What can hang from each mark
K_456: K_830
K_224: K_486 K_851
K_486: K_224 K_343
K_851: K_486 K_654 K_830
K_830: K_343 K_851
K_343: K_654
K_654: K_343 K_456

Each row was made from one small tree. The marks that hang from a mark follow it in brackets, in the order of their numbers. Every link used is in the known rows. Write each row's tree.
Known rows
K_343[K_654[K_456]]: [ 0.09  0.15  0.08  0.23  0.33  0.00  0.11  0.10 -0.07 -0.15  0.11 -0.02
 -0.58 -0.13 -0.09  0.15  0.14  0.00  0.06 -0.14]
K_224[K_851[K_486 K_830]]: [-0.21 -0.18  0.05 -0.04  0.39 -0.09 -0.02 -0.32 -0.05 -0.07  0.07  0.09
 -0.18 -0.02 -0.01  0.15 -0.11  0.07  0.03 -0.02]
K_830[K_343]: [-0.05  0.14  0.09  0.11 -0.08  0.06  0.10 -0.12 -0.03 -0.06  0.06  0.05
 -0.09  0.07  0.01  0.03  0.02 -0.02  0.03  0.08]
K_224[K_486 K_851]: [-0.08 -0.04  0.05  0.43  0.18 -0.08  0.08  0.09 -0.04 -0.20  0.10  0.03
 -0.19 -0.09 -0.12  0.08 -0.07  0.03  0.02 -0.02]
K_456[K_830[K_851[K_486]]]: [-0.16 -0.17  0.02  0.03  0.43 -0.06 -0.01 -0.21 -0.13 -0.03  0.16  0.34
 -0.29  0.00  0.00  0.11 -0.15  0.00  0.04 -0.13]
K_486[K_224[K_851[K_830]] K_343]: [-0.26  0.23  0.07  0.24 -0.25  0.12  0.27 -0.22 -0.03 -0.08  0.13  0.10
 -0.44  0.01 -0.05  0.14  0.06  0.03 -0.01 -0.23]
K_830[K_343 K_851]: [-0.03  0.00  0.06  0.14  0.17  0.05  0.05  0.10 -0.08 -0.18  0.09  0.27
 -0.13 -0.02 -0.02  0.05 -0.04 -0.01  0.01  0.10]
K_851[K_486[K_343] K_830]: [-0.23  0.18  0.11 -0.13  0.04 -0.03  0.08 -0.56  0.00  0.07  0.12  0.19
 -0.21  0.13  0.03  0.05  0.01 -0.02  0.02  0.10]
K_343[K_654[K_456[K_830]]]: [ 0.01  0.10  0.09  0.23  0.25  0.05  0.12 -0.12 -0.11  0.06  0.16  0.09
 -0.73 -0.08 -0.08  0.19  0.11  0.02  0.07 -0.45]
K_456[K_830[K_851]]: [-0.11 -0.17  0.00  0.22  0.20  0.03  0.03  0.12 -0.12  0.00  0.19  0.29
 -0.34 -0.03 -0.07  0.14 -0.12 -0.02  0.05 -0.18]
K_486[K_343[K_654]]: [ 0.01  0.26  0.05  0.28  0.04  0.11  0.10 -0.05  0.03 -0.12  0.16  0.01
 -0.45  0.04 -0.06  0.08  0.29 -0.02 -0.01  0.02]
K_851[K_654[K_456] K_830]: [-0.12  0.08  0.09 -0.05 -0.24 -0.09  0.18 -0.06 -0.05 -0.02  0.11 -0.05
 -0.58 -0.04 -0.03  0.19  0.05 -0.05  0.09 -0.03]
K_654[K_343 K_456[K_830]]: [-0.07  0.03  0.07  0.10 -0.13 -0.06  0.20  0.23 -0.08  0.15  0.15  0.28
 -0.49 -0.09 -0.08  0.09 -0.17  0.02  0.14 -0.43]
K_851[K_486[K_224] K_654[K_343 K_456]]: [-0.10  0.20  0.06 -0.03 -0.41 -0.19  0.31 -0.02 -0.01 -0.27  0.07  0.10
 -0.59 -0.09  0.01  0.08  0.01 -0.02  0.09 -0.13]
K_456[K_830[K_343]]: [-0.12  0.11  0.09  0.12 -0.11  0.10  0.10 -0.32 -0.07  0.14  0.11  0.18
 -0.26  0.11  0.01  0.09  0.01  0.00  0.05 -0.25]
K_654[K_343 K_456]: [ 0.00  0.05  0.06  0.10 -0.07 -0.11  0.18  0.47 -0.03 -0.05  0.12  0.17
 -0.34 -0.13 -0.09  0.04 -0.13  0.00  0.13 -0.11]
K_486[K_224[K_851] K_343[K_654]]: [-0.04  0.30  0.03  0.49 -0.02  0.15  0.23 -0.03  0.00 -0.33  0.14  0.01
 -0.62 -0.06 -0.09  0.14  0.31  0.04 -0.05 -0.23]
K_486[K_224[K_851[K_654]]]: [-0.12  0.05 -0.02  0.36 -0.36  0.01  0.22  0.18 -0.01 -0.36  0.10 -0.20
 -0.45 -0.06 -0.06  0.20  0.14 -0.02  0.02 -0.08]
K_224[K_486 K_851[K_654[K_456] K_830]]: [-0.15  0.04  0.11  0.16 -0.08 -0.19  0.17 -0.10 -0.06 -0.13  0.10  0.07
 -0.58 -0.14 -0.10  0.19  0.00  0.01  0.06 -0.14]
K_456[K_830]: [-0.13 -0.04  0.04  0.20 -0.05  0.05  0.06 -0.07 -0.07  0.13  0.16  0.08
 -0.30  0.04 -0.04  0.13 -0.04 -0.03  0.08 -0.24]
K_851[K_486[K_343]]: [-0.13  0.27  0.07  0.04  0.05 -0.02  0.09 -0.26  0.01 -0.07  0.13  0.06
 -0.13  0.12  0.02 -0.01  0.07 -0.04  0.01  0.21]
K_456[K_830[K_343 K_851[K_486 K_654]]]: [-0.18 -0.01  0.05 -0.10  0.04 -0.08  0.04 -0.46 -0.10 -0.10  0.12  0.33
 -0.36  0.08  0.08  0.12  0.06 -0.02  0.01 -0.01]
K_851[K_486]: [-0.10  0.00  0.04  0.01  0.22 -0.07  0.01 -0.19 -0.02 -0.10  0.08  0.01
 -0.09  0.02  0.01  0.06 -0.05 -0.02  0.05  0.14]
K_851[K_486[K_224]]: [-0.14  0.15  0.05  0.11 -0.03  0.01  0.17 -0.30 -0.04 -0.19  0.07  0.04
 -0.28  0.01  0.02  0.07 -0.05 -0.02  0.03 -0.03]

Which tree is each row?
[-0.21  0.37  0.13 -0.21 -0.20 -0.14  0.21 -0.48 -0.02  0.00  0.12  0.06
 -0.54  0.08  0.05  0.10  0.15 -0.05  0.04  0.14]  K_851[K_486[K_343] K_654[K_456] K_830]
[ 0.10  0.13  0.11  0.14  0.48  0.04  0.10  0.02 -0.14 -0.25  0.10  0.32
 -0.57 -0.14 -0.06  0.10  0.13  0.03  0.01 -0.05]  K_830[K_343[K_654[K_456]] K_851]
[-0.15 -0.04  0.08 -0.05  0.34  0.00  0.03 -0.46 -0.15  0.00  0.11  0.45
 -0.23  0.06  0.05  0.07 -0.10  0.03  0.01 -0.09]  K_456[K_830[K_343 K_851[K_486]]]
[-0.18  0.33  0.11  0.01  0.01  0.07  0.18 -0.82 -0.01 -0.14  0.12  0.20
 -0.64  0.04  0.04  0.13  0.20  0.03 -0.03 -0.22]  K_851[K_486[K_224 K_343[K_654]] K_830]
[ 0.09  0.27  0.13  0.15  0.24  0.05  0.15 -0.18 -0.08 -0.14  0.07  0.07
 -0.53 -0.08 -0.04  0.10  0.18  0.02  0.03 -0.14]  K_830[K_343[K_654[K_456]]]
[-0.08 -0.02  0.02 -0.03  0.03 -0.27  0.15  0.27  0.00 -0.26  0.08  0.02
 -0.41 -0.14 -0.05  0.11  0.00  0.05  0.10  0.03]  K_224[K_851[K_486 K_654[K_343 K_456]]]
[-0.16  0.33  0.01  0.38 -0.55  0.06  0.31  0.11  0.03 -0.33  0.14 -0.16
 -0.50  0.01 -0.04  0.14  0.28 -0.04 -0.02 -0.01]  K_486[K_224[K_851[K_654]] K_343]
[-0.11 -0.02  0.07  0.12  0.13  0.09  0.08 -0.15 -0.14  0.01  0.14  0.42
 -0.29  0.03  0.00  0.10 -0.07  0.00  0.02 -0.21]  K_456[K_830[K_343 K_851]]
[-0.08  0.25  0.14  0.10 -0.06  0.07  0.22 -0.26 -0.14  0.18  0.10  0.20
 -0.46  0.02 -0.01  0.09 -0.03  0.00  0.07 -0.29]  K_654[K_456[K_830[K_343]]]
[ 0.00  0.07  0.04  0.04 -0.37 -0.17  0.20  0.43  0.02 -0.16  0.12  0.02
 -0.46 -0.11 -0.05  0.10  0.03 -0.04  0.13 -0.02]  K_851[K_654[K_343 K_456]]
[-0.03  0.10  0.09  0.17  0.12  0.15  0.06 -0.47 -0.06  0.04  0.12  0.17
 -0.50  0.05  0.00  0.17  0.18  0.03  0.02 -0.38]  K_456[K_830[K_343[K_654]]]
[-0.10 -0.04 -0.03  0.27 -0.52 -0.08  0.25  0.40  0.04 -0.39  0.10 -0.02
 -0.44 -0.11 -0.06  0.16  0.07  0.02  0.06 -0.20]  K_486[K_224[K_851[K_654[K_343]]]]
[-0.03 -0.21 -0.04  0.07 -0.18 -0.15  0.07  0.59  0.01 -0.31  0.16  0.23
 -0.33 -0.11 -0.06  0.11 -0.02 -0.04  0.08  0.10]  K_830[K_851[K_654[K_343]]]
[-0.08  0.37  0.11  0.08  0.32  0.00  0.17 -0.53 -0.08  0.08  0.18  0.19
 -0.73  0.02 -0.02  0.10  0.21  0.02  0.03 -0.25]  K_851[K_486[K_343[K_654[K_456[K_830]]]]]
[-0.18 -0.17  0.04  0.09 -0.29 -0.22  0.10  0.05  0.04 -0.20  0.12  0.21
 -0.41 -0.12 -0.08  0.18 -0.08  0.05  0.07 -0.17]  K_224[K_486 K_851[K_654[K_343] K_830]]
[-0.18  0.42  0.05  0.08 -0.52 -0.01  0.28 -0.38  0.04 -0.26  0.13 -0.06
 -0.44  0.11  0.06  0.06  0.23 -0.08 -0.01  0.12]  K_851[K_486[K_224 K_343] K_654]
[-0.02 -0.03  0.07  0.17  0.35  0.11  0.01 -0.26 -0.13 -0.08  0.15  0.41
 -0.53 -0.03 -0.03  0.16  0.11  0.04  0.00 -0.31]  K_456[K_830[K_343[K_654] K_851]]
[-0.14  0.17  0.03  0.05 -0.33 -0.07  0.19 -0.35  0.01 -0.29  0.07 -0.10
 -0.41  0.03  0.04  0.12  0.12 -0.06  0.03  0.04]  K_851[K_486[K_224] K_654]
[ 0.01 -0.04  0.06  0.24  0.49  0.02  0.08  0.08 -0.17 -0.05  0.20  0.31
 -0.75 -0.16 -0.11  0.20  0.04  0.01  0.05 -0.38]  K_343[K_654[K_456[K_830[K_851]]]]
[-0.18 -0.13  0.08  0.22  0.16 -0.09  0.05 -0.20 -0.04 -0.08  0.10  0.18
 -0.26 -0.09 -0.10  0.14 -0.14  0.05  0.03 -0.16]  K_224[K_486 K_851[K_830]]
[-0.21 -0.01  0.02  0.17 -0.38  0.00  0.20 -0.09 -0.02 -0.23  0.09 -0.08
 -0.56 -0.05 -0.03  0.25  0.08  0.00  0.02 -0.25]  K_486[K_224[K_851[K_654 K_830]]]
[-0.06 -0.11  0.05  0.11  0.10 -0.09  0.16  0.45 -0.14  0.04  0.19  0.50
 -0.50 -0.15 -0.10  0.10 -0.23  0.03  0.12 -0.38]  K_654[K_343 K_456[K_830[K_851]]]
